In the rows, 128 means zero.
Known rows, with every step that occurs:
borun zenal laku: [142 117 131 124 141  99 137 126 129 147 148 130 126 141 145 101 136 131
 124 125 119 118 122 138 137 132 140 114 132 119]
gamaza laku gisafi migim: [122 135 123 123 105  68 125 114 150 123 128 127 132 136 112 107 151 151
 117 144 129 155 130 118 112 113 127 124 146 114]
feviz kadag gisafi senunoz: [128  81 146 123 166  70  90 134 137 124 126 139 127 128 116 131 133 158
 129 171 109 220 121 121 140 116 107 118 135 163]
borun zenal laku gisafi migim talit: [115  91 111 137 108 168 153 121 124 140 149 114 126 127 136 133 123 121
 130 134 136 125 129 120 117 134 139 110 144 101]
migim zenal laku gisafi: [128 148 123 132 132  97 141 127 134 122 138 136 123 143 142 109 146 136
 128 108 120 146 126 130 112 122 135 137 134 134]
borun talit migim zenal laku: [125 141 120 126 119 146 136 123 122 137 116 128 130 132 148 117 115 111
 134 102 140  77 126 137 125 132 146 150 116 113]
mifi gisafi laku bisu: [131 143 139 114 127  78 100 115 132 136 112 139 124 130 104 149 135 150
 115 147 128 104 131 136 132 121 118 121 132 148]
kadag gisafi migim talit: [114  94 109 128 135 121 125 130 121 107 124 124 139 118 115 159 106 123
 132 163 142 166 129 110 136 121 113 110 124 135]
gimu mifi: [129 126 132 125 169 113 117 132 142 112 139 135 134 141 123 123 151 121
 128 138 120 150 130 136 166 112  98 151 125 128]
zenal borun talit migim: [136 120 106 129 127 184 130 125 140 130 103 123 132 140 124 120 126 121
 134 111 136  92 132 132 125 126 143 138 114 129]
feviz kadag: [148  97 152 121 149  45 105 124 139 125 132 141 131 139 124 118 158 139
 121 142 106 174 114 138 146 125 103 143 123 140]
talit borun zenal laku gisafi: [146 143 133 132 119 149 146 138 128 146 135 124 114 121 140 101 134 133
 127 101 111 131 129 128 117 135 157 126 138 125]
laku gisafi senunoz: [121 125 137 131 143 148 114 127 141 130 124 134 131 134 114 131 149 155
 130 147 113 181 132 122 127 104 105 121 144 139]
talit borun: [149 138 144 122 134 120 120 135 129 119 110 132 133 130 128 122 137 120
 126 117 122 136 126 131 139 124 119 143 112 138]
talit borun zenal laku: [151 129 137 126 130 127 139 134 122 142 134 126 121 130 148 104 126 117
 126 104 123 106 125 139 134 142 151 127 120 121]
borun zenal laku gisafi: [140 126 122 132 129 122 143 128 135 153 151 129 120 139 139  96 145 148
 125 121 104 144 126 128 118 127 142 108 147 122]
laku bisu: [150 135 126 118 127  74 110 121 144 131 121 145 131 144 124 123 147 161
 122 134 118 127 130 144 134 116 112 127 139 142]
feviz kadag gisafi migim talit borun zenal laku bisu: [139  83 125 129 107  90 124 132 122 139 131 125 108 109 137 139 100 128
 129 131 142 137 128 129 115 156 160 116 141 135]
migim talit borun zenal laku gisafi: [142 132 135 142 100 185 156 138 125 143 139 124 121 113 147 122 131 118
 135  96 117 110 131 121 117 134 159 124 131 114]
feviz kadag gisafi laku bisu: [150 101 135 115 133   4  89 124 140 151 115 145 108 126 113 130 135 178
 118 161 120 165 126 137 125 136 124 121 139 182]
mifi gisafi kadag: [114 132 153 123 145 102 104 119 113 109 129 128 143 116  97 149 131 103
 117 151 117 141 114 128 148 108  96 120 117 114]
migim zenal borun talit laku gisafi: [130 178 125 139 108 173 146 137 125 137 128 138 129 139 146 118 135 153
 136  95 121  73 135 131  95 138 147 142 124 138]
zenal laku gisafi migim: [116  92 108 126 129  96 126 117 138 124 121 124 128 136 125 126 140 127
 120 137 125 165 132 123 122 117 123 129 147 122]
mifi gimu: [125 138 138 114 160  98 123 137 143 121 134 127 134 129 122 136 144 104
 125 143 108 155 122 142 145 119 100 136 129 134]
kadag gisafi migim talit laku bisu: [124 138 120 123 103  81 111 122 124 132 118 136 133 112 134 162 105 141
 128 145 135 100 139 127 125 131 120 118 139 145]
kadag gisafi: [139 122 124 120 155  81 113 138 130 118 127 138 134 129 119 125 127 151
 126 147 113 182 126 120 142 113 115 113 128 156]

Rows:
[ 95 134 137 132 147 239 138 143 105 104 144 108 131 109 111 162  96  74
 133 130 152 106 128 123 161 139 118 136 112  87] : gimu mifi gisafi migim talit borun zenal
[112 106 120 135 112 155 133 120 131 118 125 122 139 126 114 152 135 126
 131 145 132 159 131 114 124 114 106 126 134 116] : laku gisafi migim talit
[134 123 147 147  92 173 147 126 117 148 139 116 121  99 130 125 124 101
 133 109 125 100 126 124 115 138 148 116 126 102] : migim talit borun zenal laku gisafi kadag
[147 144 143 124 132 153 134 138 119 137 132 125 123 128 131 109 125 126
 127 120 127 113 122 136 135 140 131 122 116 131] : talit borun zenal
[146 138 149 134 116 185 144 138 116 133 135 123 130 117 136 127 121 116
 136 112 131  93 124 129 135 140 134 122 110 118] : migim talit borun zenal
[133 130 128 122 120 157 119 123 130 142 106 127 139 128 122 121 130 126
 132 125 128 104 128 132 137 113 121 142 120 122] : borun talit migim
[121 107 121 138 101 149 140 126 129 117 111 119 129 113 128 150 129 100
 130 109 136 134 137 115 119 122 140 144 129 113] : zenal laku gisafi migim talit borun
[146 124 141 135 114 162 149 134 120 142 138 125 126 121 153 125 125 102
 134 100 129  89 127 128 132 140 155 127 116 112] : migim talit borun zenal laku
[144 158 138 123 106  61 124 119 158 130 136 140 131 138 121  94 167 161
 120 126 101 155 130 121 112 107 133 127 141 127] : gamaza laku gisafi
[124 157 123 125 123 169 131 125 119 129 117 127 135 130 132 123 113 121
 137 117 144  84 122 135 128 132 125 149 111 121] : borun talit migim zenal
[117 102 107 127 127 132 142 121 129 148 142 116 121 138 129 110 126 135
 121 138 131 145 127 127 116 137 136 107 151 110] : borun zenal laku gisafi migim
[124 147 109 133 139 159 139 118 136  90 116 119 118 148 134 108 121 105
 129 100 156 100 123 134 119 144 139 148 102 139] : talit migim zenal borun
[110 113  88 129 142 154 138 139 113 105 123 120 129 140 118 146  90 139
 139 144 167 139 130 121 108 144 144 114 120 143] : kadag gisafi migim zenal borun talit
[133 114 124 119 149  63 109 127 125 137 116 134 119 128 113 133 122 157
 124 158 127 159 129 122 134 127 122 111 120 171] : kadag gisafi laku
[103 137 148 125 172 125 106 129 123 100 144 126 140 116  93 147 132  90
 119 151 121 143 120 130 171 107  86 136 122 103] : gimu mifi gisafi kadag
[106 119 101 122 156  72 130 128 115 103 131 124 125 139 135 130  98 122
 126 144 150 163 125 123 123 137 133 119 126 140] : kadag gisafi migim zenal laku
[146 178 125 128 103 130 130 128 129 145 122 146 130 148 153 129 129 158
 134  97 136  33 137 151 102 146 151 143 126 145] : migim zenal borun talit laku bisu
[118 125 128 140 102 219 150 133 115 128 130 110 123 112 120 138 111 121
 133 123 142 121 130 117 116 139 132 116 128 109] : laku gisafi migim talit borun zenal
[122 119 117 130 114 161 143 130 121 141 125 114 114 126 131 113 114 121
 124 118 138 131 131 126 116 143 148 121 140 111] : talit borun zenal laku gisafi migim
[112 126 125 127 122 108 118 129 115 120 122 129 138 109 136 161 105 120
 129 147 130 120 132 118 138 129 113 120 122 137] : kadag gisafi migim talit laku
[ 82 160 122 129 154 203 131 138 107 100 138 122 135 132 129 156 102  97
 131 117 157  63 135 133 140 142 125 158 113 109] : gimu mifi gisafi migim zenal borun talit laku
[116 158 116 132 124 131 141 117 140 116 123 126 115 132 141 103 130 115
 127  99 131 128 125 129 110 129 141 151 127 126] : talit migim zenal laku gisafi
[120 143 156 139 111 165 119 126 132 143 128 138 138 115 141 151 147 142
 136 129 107 114 137 120 126 108 112 131 137 129] : migim talit laku gisafi senunoz
